Each row was made from one path, in order. Every step used is in the known rows, and no mark comes twice. Write each row's path.
Known rows
vegod -> fimu: [ 0.14  1.35 -1.32  2.30  0.46  2.61 -1.56  1.29  2.71 -2.26  3.02  1.39
  5.06 -3.41 -5.88 -0.35  0.55 -1.18 -0.77 -1.12 -0.55 -1.26 -3.39 -0.11]
sokiga -> paku -> badum: [-1.48  2.05 -1.22  1.58  1.42  0.98 -1.40  1.23 -0.91  0.86  3.32  2.38
  3.94 -3.73 -0.21 -0.47 -1.27  1.41  0.07 -2.41 -1.67  3.45 -1.22  0.67]
kigi -> soveri -> sokiga: [ 5.14  0.53  0.09  2.03  1.94  3.22 -1.43  0.46 -0.32  2.26  3.35  1.09
  6.59 -3.61  2.01  0.95 -0.46  5.27 -1.48 -0.62  0.47  1.80  0.88  1.35]
fimu -> vegod -> kigi -> soveri -> sokiga: [ 2.48  0.12  0.24  2.62  1.91  2.51 -1.01 -0.12  0.08  0.64  1.80  1.14
  5.33 -3.22  0.19  0.66  0.01  4.14 -1.31  0.36 -0.65  2.22  0.28  1.54]
vegod -> kigi -> paku: [-2.75  0.54 -0.79  1.18  2.17  3.20 -0.34  0.77  0.29  0.22  2.63  1.16
  6.35 -1.25  0.70  0.12  0.73 -0.76 -3.12  0.88 -0.86  1.98 -2.07  2.25]
sokiga -> paku -> kigi: [-0.99  1.56 -1.19  0.47  1.70  2.30 -2.47 -4.15 -1.12  5.06  5.31  1.08
  5.68 -2.90  0.78  0.89 -0.33  1.51  2.20 -4.46 -1.84  2.95 -1.96  1.50]
kigi -> paku -> badum -> fotu: [-2.85  2.69 -2.55  1.34  3.06  1.91 -1.07  5.14 -0.79  1.82  2.74  1.71
  7.57 -1.22  0.00  0.38 -0.23 -1.15 -0.20 -0.88  0.31  1.73 -2.31 -0.51]
sokiga -> paku -> kigi -> vegod -> fimu: [-1.33  1.15 -2.00  2.78  1.13  1.33 -1.67 -1.71  2.26  1.35  5.12  1.42
  6.08 -3.66 -2.96  0.12 -0.50 -1.49  2.72 -2.27 -1.18 -0.65 -4.33  2.39]
bavime -> sokiga: [ 4.06  1.01 -0.18  1.29 -0.18  2.18 -1.92 -1.86 -0.54 -1.88  4.39  0.38
  6.11 -1.90  1.38  1.84  0.47  4.99 -1.75 -0.31  1.59 -0.31 -0.70 -0.50]
fimu -> vegod -> kigi -> soveri -> sali -> paku -> badum: [ 0.34  1.20 -1.76  3.48  2.69 -0.56  0.04  2.56  0.25 -0.51  1.92  2.14
  5.26 -2.62 -1.33 -0.22 -1.69 -0.37 -1.16  1.86 -2.15  4.06 -1.08  0.50]
fimu -> vegod -> kigi -> paku -> badum -> fotu: [-5.38  2.26 -2.55  1.94  3.00  1.32 -0.76  4.49 -0.57  0.56  1.84  1.59
  6.34 -0.98 -1.33  0.22  0.02 -2.04 -0.19 -0.36 -0.24  2.12 -2.84 -0.37]
soveri -> sali -> vegod -> kigi: [-1.06  0.71 -0.53  1.79  2.15  1.76 -0.83 -1.74  1.54 -2.07 -0.13  1.81
  2.51 -0.49 -5.40 -0.13  1.15 -1.74 -0.19  0.84 -3.60  2.20 -2.27  1.12]
bavime -> sokiga -> vegod -> kigi: [-2.73  1.37 -1.30  1.31 -0.50  2.33 -0.92 -1.88  2.46 -2.87 -0.23  1.66
  5.63 -1.21 -0.71  0.78  1.02  0.60 -1.38  2.48 -2.08  1.16 -3.08  1.01]
bavime -> sokiga -> paku -> badum -> fotu: [-2.03  3.28 -2.03  0.62  1.99  1.22 -1.54  2.87 -1.33  1.38  2.53  1.83
  6.15 -1.57 -0.28  0.50 -0.05  1.43  1.63 -0.63 -0.32  1.62 -1.75 -1.40]
badum -> fotu: [-1.66  2.48 -2.32 -0.11  1.67  2.69 -1.68  3.14  0.27  1.13  1.81  1.99
  6.22 -1.29 -2.17  1.28  1.23 -0.24  1.05 -0.21  1.21  0.78 -2.29 -1.02]
sali -> soveri -> sokiga -> paku -> kigi: [ 0.40  1.33  0.10  1.25  2.44  2.41 -3.25 -4.06 -1.13  5.63  5.24  0.49
  5.93 -2.86  2.07  1.15 -0.39  3.75  2.04 -3.52 -2.32  2.98 -1.54  0.95]
kigi -> soveri -> sokiga -> vegod -> fimu: [-1.11  1.55 -1.60  2.94  0.11  2.93 -1.17  0.16  3.23 -0.67  2.12  1.10
  6.94 -3.55 -1.62  0.02 -0.45 -0.23 -1.22 -0.04 -1.43 -0.66 -2.94  0.45]
bavime -> sokiga -> vegod -> kigi -> soveri -> sali: [ 3.01  1.06 -3.16  1.91  2.31  2.49 -0.70 -0.28  1.01  0.05  2.65  1.30
  6.16 -1.98  0.49  0.73  0.34  2.99 -2.35  1.93 -2.24  1.95 -0.07  1.50]
sokiga -> vegod -> kigi -> soveri -> sali: [ 1.90  1.10 -3.50  1.74  2.56  2.69 -0.56  0.49  1.42  0.63  2.09  1.77
  5.74 -2.29 -0.51  0.42  0.30  1.65 -2.10  1.43 -2.51  2.50 -0.43  1.83]
soveri -> sokiga -> vegod: [-1.00  1.29 -1.09  1.64 -0.42  3.32 -2.01 -0.46  2.05  0.70  1.80  1.44
  7.10 -2.18  2.77  1.31 -0.17  2.06 -1.40  0.62 -0.31  1.95 -1.24  0.44]
sali -> soveri -> sokiga -> paku -> kigi -> vegod -> fimu: [-0.29  0.86 -0.89  3.45  1.71  1.55 -2.35 -1.92  2.40  1.67  5.07  0.97
  5.98 -3.69 -1.72  0.29 -0.57  0.40  2.52 -1.58 -1.57 -0.67 -4.21  1.82]
bavime -> sokiga -> paku: [ 0.32  1.61  0.20 -0.75 -0.48  1.73 -1.90 -3.58 -1.52  0.51  4.30  1.13
  4.11 -2.46  2.02  1.23  0.46  5.27  0.32 -0.43 -0.62  1.81 -0.33 -0.05]
kigi -> soveri -> sali: [ 4.28  0.93 -3.12  1.60  3.00  2.78 -1.00  1.09  0.27  1.60  3.93  1.61
  5.59 -2.75 -0.19  0.75  0.07  2.68 -2.04 -0.05 -0.82  2.34  0.55  1.36]
soveri -> sali: [ 4.44  1.01 -2.47  1.45  2.38  2.97 -2.27  1.97  0.93 -0.35  4.14  1.41
  5.14 -1.71 -2.62  0.35  0.98  2.33 -1.87  0.32 -0.73  1.91  0.11  0.01]
sokiga -> vegod -> kigi -> paku -> badum -> fotu: [-5.03  2.85 -2.93  1.53  2.71  1.98 -0.66  4.61  0.06  1.17  1.30  1.80
  7.78 -0.89  0.09  0.21 -0.15 -2.08 -0.16  0.43 -0.89  1.94 -3.08 -0.14]
bavime -> sokiga -> vegod -> kigi -> paku -> badum: [-2.49  1.43 -1.39  3.33  2.09  1.40 -0.48  1.91 -0.29 -0.74  2.82  1.17
  7.23 -1.90  2.37 -0.33 -1.36 -0.05 -3.06 -0.11 -1.73  2.41 -2.10  1.45]
fimu -> vegod -> kigi: [-4.65  0.21 -1.00  1.89  0.68  1.39 -1.03 -0.64  1.68 -3.47  0.12  1.81
  2.12 -1.95 -5.22  0.37  1.34 -1.51 -0.79  0.51 -1.10  2.23 -2.95  1.03]

Write each row's path
[-2.00  1.19 -0.83  1.71  0.24  2.88 -1.24 -0.24  2.93 -1.73 -0.73  1.95
  5.75 -1.54 -1.56  0.11  1.04  0.66 -1.02  2.47 -2.69  1.97 -2.43  1.27] | soveri -> sokiga -> vegod -> kigi
[-1.04  1.58 -1.81  3.33  0.62  2.79 -1.36 -0.97  2.90  0.47  2.85  0.75
  7.60 -3.48 -1.15  0.14 -0.67 -0.46 -0.57 -1.09 -1.82 -0.57 -3.21  0.70] | paku -> kigi -> soveri -> sokiga -> vegod -> fimu
[-3.67  0.90 -1.43  3.51  2.72  0.97 -0.48  2.73 -0.55 -0.85  2.83  1.48
  5.49 -2.35 -0.21 -0.55 -1.19 -1.59 -2.76 -1.31 -1.36  3.10 -2.20  1.60] | fimu -> vegod -> kigi -> paku -> badum
[-1.80  0.63 -1.32  1.46  2.04  1.70  0.85 -2.98  0.31  1.40  0.33  2.06
  3.55 -3.08 -0.22  1.01 -0.55 -1.06 -0.71 -0.95 -1.50  2.22 -2.15  2.95] | sali -> vegod -> kigi -> soveri
[-2.88  0.98 -0.49  1.94  0.65  2.75 -1.55 -0.64  3.22 -1.57 -0.75  1.73
  5.14 -1.68 -0.87  0.56  1.01  1.03 -1.15  2.86 -2.93  2.11 -3.02  0.96] | sali -> soveri -> sokiga -> vegod -> kigi
[-4.21  2.83 -2.64  1.71  2.41  1.65 -0.83  3.77 -0.45  0.68  1.74  1.42
  8.37 -0.47  1.05  0.45 -0.17 -0.55 -0.52  0.80 -0.67  1.33 -2.72 -0.50] | bavime -> sokiga -> vegod -> kigi -> paku -> badum -> fotu
[-0.66  1.22 -2.24  0.71  2.26  2.09 -0.47 -4.01 -1.52  6.34  4.55  1.42
  5.92 -4.38  3.54  1.48 -1.45  1.55  0.75 -3.98 -1.09  2.97 -1.28  3.06] | sokiga -> paku -> kigi -> soveri
[-2.65  0.27 -0.34  1.55  2.92  2.56 -0.28 -0.62 -0.04  0.45  2.39  0.92
  5.37 -0.23  0.06  0.13  0.45 -1.85 -2.83  0.66 -2.20  2.43 -1.81  1.96] | soveri -> sali -> vegod -> kigi -> paku
[ 0.79  1.81 -0.18  2.14  1.75  1.24 -1.91  1.87 -1.17  1.29  3.40  1.99
  4.80 -3.49  0.26 -0.69 -1.26  3.45  0.06 -1.89 -2.10  3.48 -0.30  0.41] | soveri -> sokiga -> paku -> badum
[-2.02  1.31 -1.02  3.56  2.57  1.80 -0.65  3.09  0.03  0.22  2.38  1.39
  7.23 -2.15  1.61 -0.80 -1.28 -0.03 -2.89 -0.24 -2.09  2.87 -1.71  1.64] | soveri -> sokiga -> vegod -> kigi -> paku -> badum
[ 1.20  1.02 -2.11  3.53  1.70  1.09 -1.48 -0.60  2.89  0.84  5.06  1.29
  7.24 -2.99 -3.52  0.07 -0.53 -1.58  1.96 -0.16 -1.18 -0.67 -3.89  1.85] | soveri -> sali -> paku -> kigi -> vegod -> fimu
[-2.78  0.73  0.14  1.44  1.29  1.65 -0.60 -2.51  1.51 -1.77 -0.68  2.05
  2.38 -0.94 -4.91  0.25  0.94 -2.52  0.06  0.01 -2.75  1.93 -3.15  1.36] | sali -> vegod -> kigi
[ 3.74  0.92 -1.40  0.89  2.03  0.94 -0.07  0.60  0.71  1.60  2.80  2.01
  6.64 -2.05  0.27  1.20 -0.45  1.60 -0.91  3.97 -0.73  3.22  0.09  0.38] | kigi -> soveri -> sali -> paku
[ 1.79  0.52 -3.08  2.08  3.00  2.07 -0.67  0.60  0.72  0.00  2.64  1.51
  4.26 -2.32 -1.80  0.46  0.44  1.35 -1.94  0.75 -1.89  2.74 -0.20  1.54] | fimu -> vegod -> kigi -> soveri -> sali
[-1.79  1.26 -1.42  3.13  2.83  1.65 -0.50  3.17 -0.28 -0.11  2.86  1.58
  6.38 -2.39  0.14 -0.85 -1.09 -0.80 -2.68 -0.90 -1.62  2.77 -2.09  1.70] | vegod -> kigi -> paku -> badum
[-0.80  1.62  0.00  2.52  2.33  0.67 -0.78 -0.12 -1.35  1.48  2.05  2.09
  3.86 -3.31  0.29 -0.80 -1.65  1.98  0.45 -1.74 -3.24  3.86 -0.69  1.32] | sali -> vegod -> kigi -> soveri -> sokiga -> paku -> badum
[ 0.91  0.58 -1.02  1.87  2.72  1.62 -0.52 -3.16 -0.47  1.64  2.73  1.37
  2.98 -1.36 -0.98  1.25 -0.70 -1.33 -0.48 -2.00 -1.54  2.53 -0.83  1.17] | kigi -> soveri -> sali -> vegod
[ 1.47  0.51 -1.40  1.33  1.86  0.26  0.22  0.15  0.96  0.40  1.82  1.85
  5.55 -1.76 -0.90  1.01 -0.14  0.64 -0.87  4.56 -1.38  3.78 -0.49  0.50] | fimu -> vegod -> kigi -> soveri -> sali -> paku
[-0.24  0.84 -1.91  2.97  0.58  1.72 -1.29  0.34  3.25 -1.22  3.98  1.74
  5.46 -3.57 -3.89  0.09 -0.05 -1.62  1.03 -0.76  0.27 -1.43 -4.26  1.90] | kigi -> vegod -> fimu
[-0.76  1.57 -1.34  3.19  0.35  2.19 -0.97 -1.00  3.03  0.78  2.58  0.89
  8.12 -3.27 -0.78  0.24 -0.92 -0.68 -0.31  0.45 -2.06 -0.04 -3.13  0.52] | sali -> paku -> kigi -> soveri -> sokiga -> vegod -> fimu
[-0.35  0.96 -2.24  3.44  1.26  1.60 -1.75 -0.88  2.68  0.65  4.92  1.31
  6.59 -3.61 -3.35  0.17 -0.48 -1.95  2.04 -2.34 -0.45 -1.16 -4.47  2.23] | paku -> kigi -> vegod -> fimu
[-4.40  1.37 -1.75  1.15 -0.06  2.56 -0.83 -0.71  3.20 -1.86 -0.86  2.31
  4.82 -1.75 -2.02  0.34  1.04 -1.46 -0.97  2.12 -2.46  1.97 -3.49  1.48] | sokiga -> vegod -> kigi
[-5.07  0.76 -1.28  1.13  1.38  3.11 -0.26  0.09  1.05  0.54  1.95  1.31
  7.08 -1.02  2.38  0.44  0.40 -1.72 -3.26  1.47 -1.40  2.46 -2.66  2.37] | sokiga -> vegod -> kigi -> paku
[ 0.24  0.68 -1.72  1.66  1.20  0.85 -2.10 -4.32 -0.20  4.40  6.57  1.42
  6.61 -2.86  3.90  1.88 -1.01  1.93  3.57 -2.49  0.23  1.64 -2.58  3.67] | bavime -> sokiga -> paku -> kigi -> vegod
[ 0.37  1.09 -1.26  3.24  1.31  1.64 -1.97 -1.58  2.13  1.53  5.26  1.19
  6.54 -3.54 -2.53 -0.15 -0.47  0.12  2.56 -1.86 -1.36 -0.69 -3.59  2.12] | soveri -> sokiga -> paku -> kigi -> vegod -> fimu
[-3.16  1.77 -2.18  2.38 -0.41  2.68 -1.32 -0.05  3.75 -2.01  2.02  1.44
  6.02 -3.14 -3.21  0.15 -0.01 -2.56 -0.94 -0.18 -1.12 -0.94 -4.13  0.15] | sokiga -> vegod -> fimu
[ 2.97  1.16 -1.45  1.74  2.57  1.48 -1.90 -1.90  0.08  4.14  4.98  0.86
  7.97 -1.70 -0.35  1.03 -0.54  0.71  1.14 -0.64 -1.59  3.00 -1.44  0.66] | soveri -> sali -> paku -> kigi
[ 1.85  0.48 -2.40  2.48  2.04  0.58 -1.52 -1.87  1.19  4.29  5.87  1.83
  7.78 -2.27  2.06  1.66 -1.05 -0.04  3.14 -0.33  0.34  2.23 -2.55  3.45] | soveri -> sali -> paku -> kigi -> vegod
[-4.39  2.47 -2.02  1.68  3.33  1.46 -0.66  3.51 -0.72  1.36  1.41  1.73
  6.44 -0.58 -1.17  0.09 -0.24 -2.61  0.39 -0.63 -1.00  1.93 -2.93 -0.19] | sali -> vegod -> kigi -> paku -> badum -> fotu
[-0.96  1.27 -1.82  2.01  0.55  3.13 -1.41 -2.07  1.20  3.31  2.58  1.17
  8.01 -2.97  4.93  1.64 -1.17  1.90 -1.07 -0.69 -0.78  2.48 -1.29  1.71] | paku -> kigi -> soveri -> sokiga -> vegod
[-3.63  2.64 -2.28  1.96  2.93  2.18 -1.01  4.95 -0.06  1.65  1.37  1.63
  8.30 -0.79  0.52 -0.02 -0.19 -0.67 -0.30  0.87 -1.12  1.84 -2.27 -0.35] | soveri -> sokiga -> vegod -> kigi -> paku -> badum -> fotu
[ 1.19  1.22  0.40 -0.16  1.08  2.51 -1.55 -2.01 -1.37  3.54  3.43  1.74
  4.42 -3.60  2.50  0.60 -0.18  5.49  0.56 -0.58 -1.42  3.34  0.75  1.20] | kigi -> soveri -> sokiga -> paku
[-1.95  2.93 -2.77  1.36  2.48  1.76 -1.44  4.83 -0.17  1.04  1.99  2.18
  6.40 -1.74 -1.96  0.40 -0.03 -0.60  0.91 -1.04  0.41  1.39 -2.38 -1.05] | paku -> badum -> fotu
[ 0.67  1.76 -0.56  2.15  2.16  1.21 -1.31  1.31 -1.50  2.00  3.45  2.05
  4.98 -4.06  1.44 -0.54 -1.72  3.46 -0.06 -2.07 -2.01  3.69 -0.08  1.02] | kigi -> soveri -> sokiga -> paku -> badum
[ 1.71  1.05 -1.81  0.98  1.47  0.78  0.26  0.05  1.62  1.13  1.35  2.17
  6.99 -1.67  0.69  0.97 -0.31  0.64 -0.92  5.36 -1.96  3.48 -0.66  0.73] | sokiga -> vegod -> kigi -> soveri -> sali -> paku
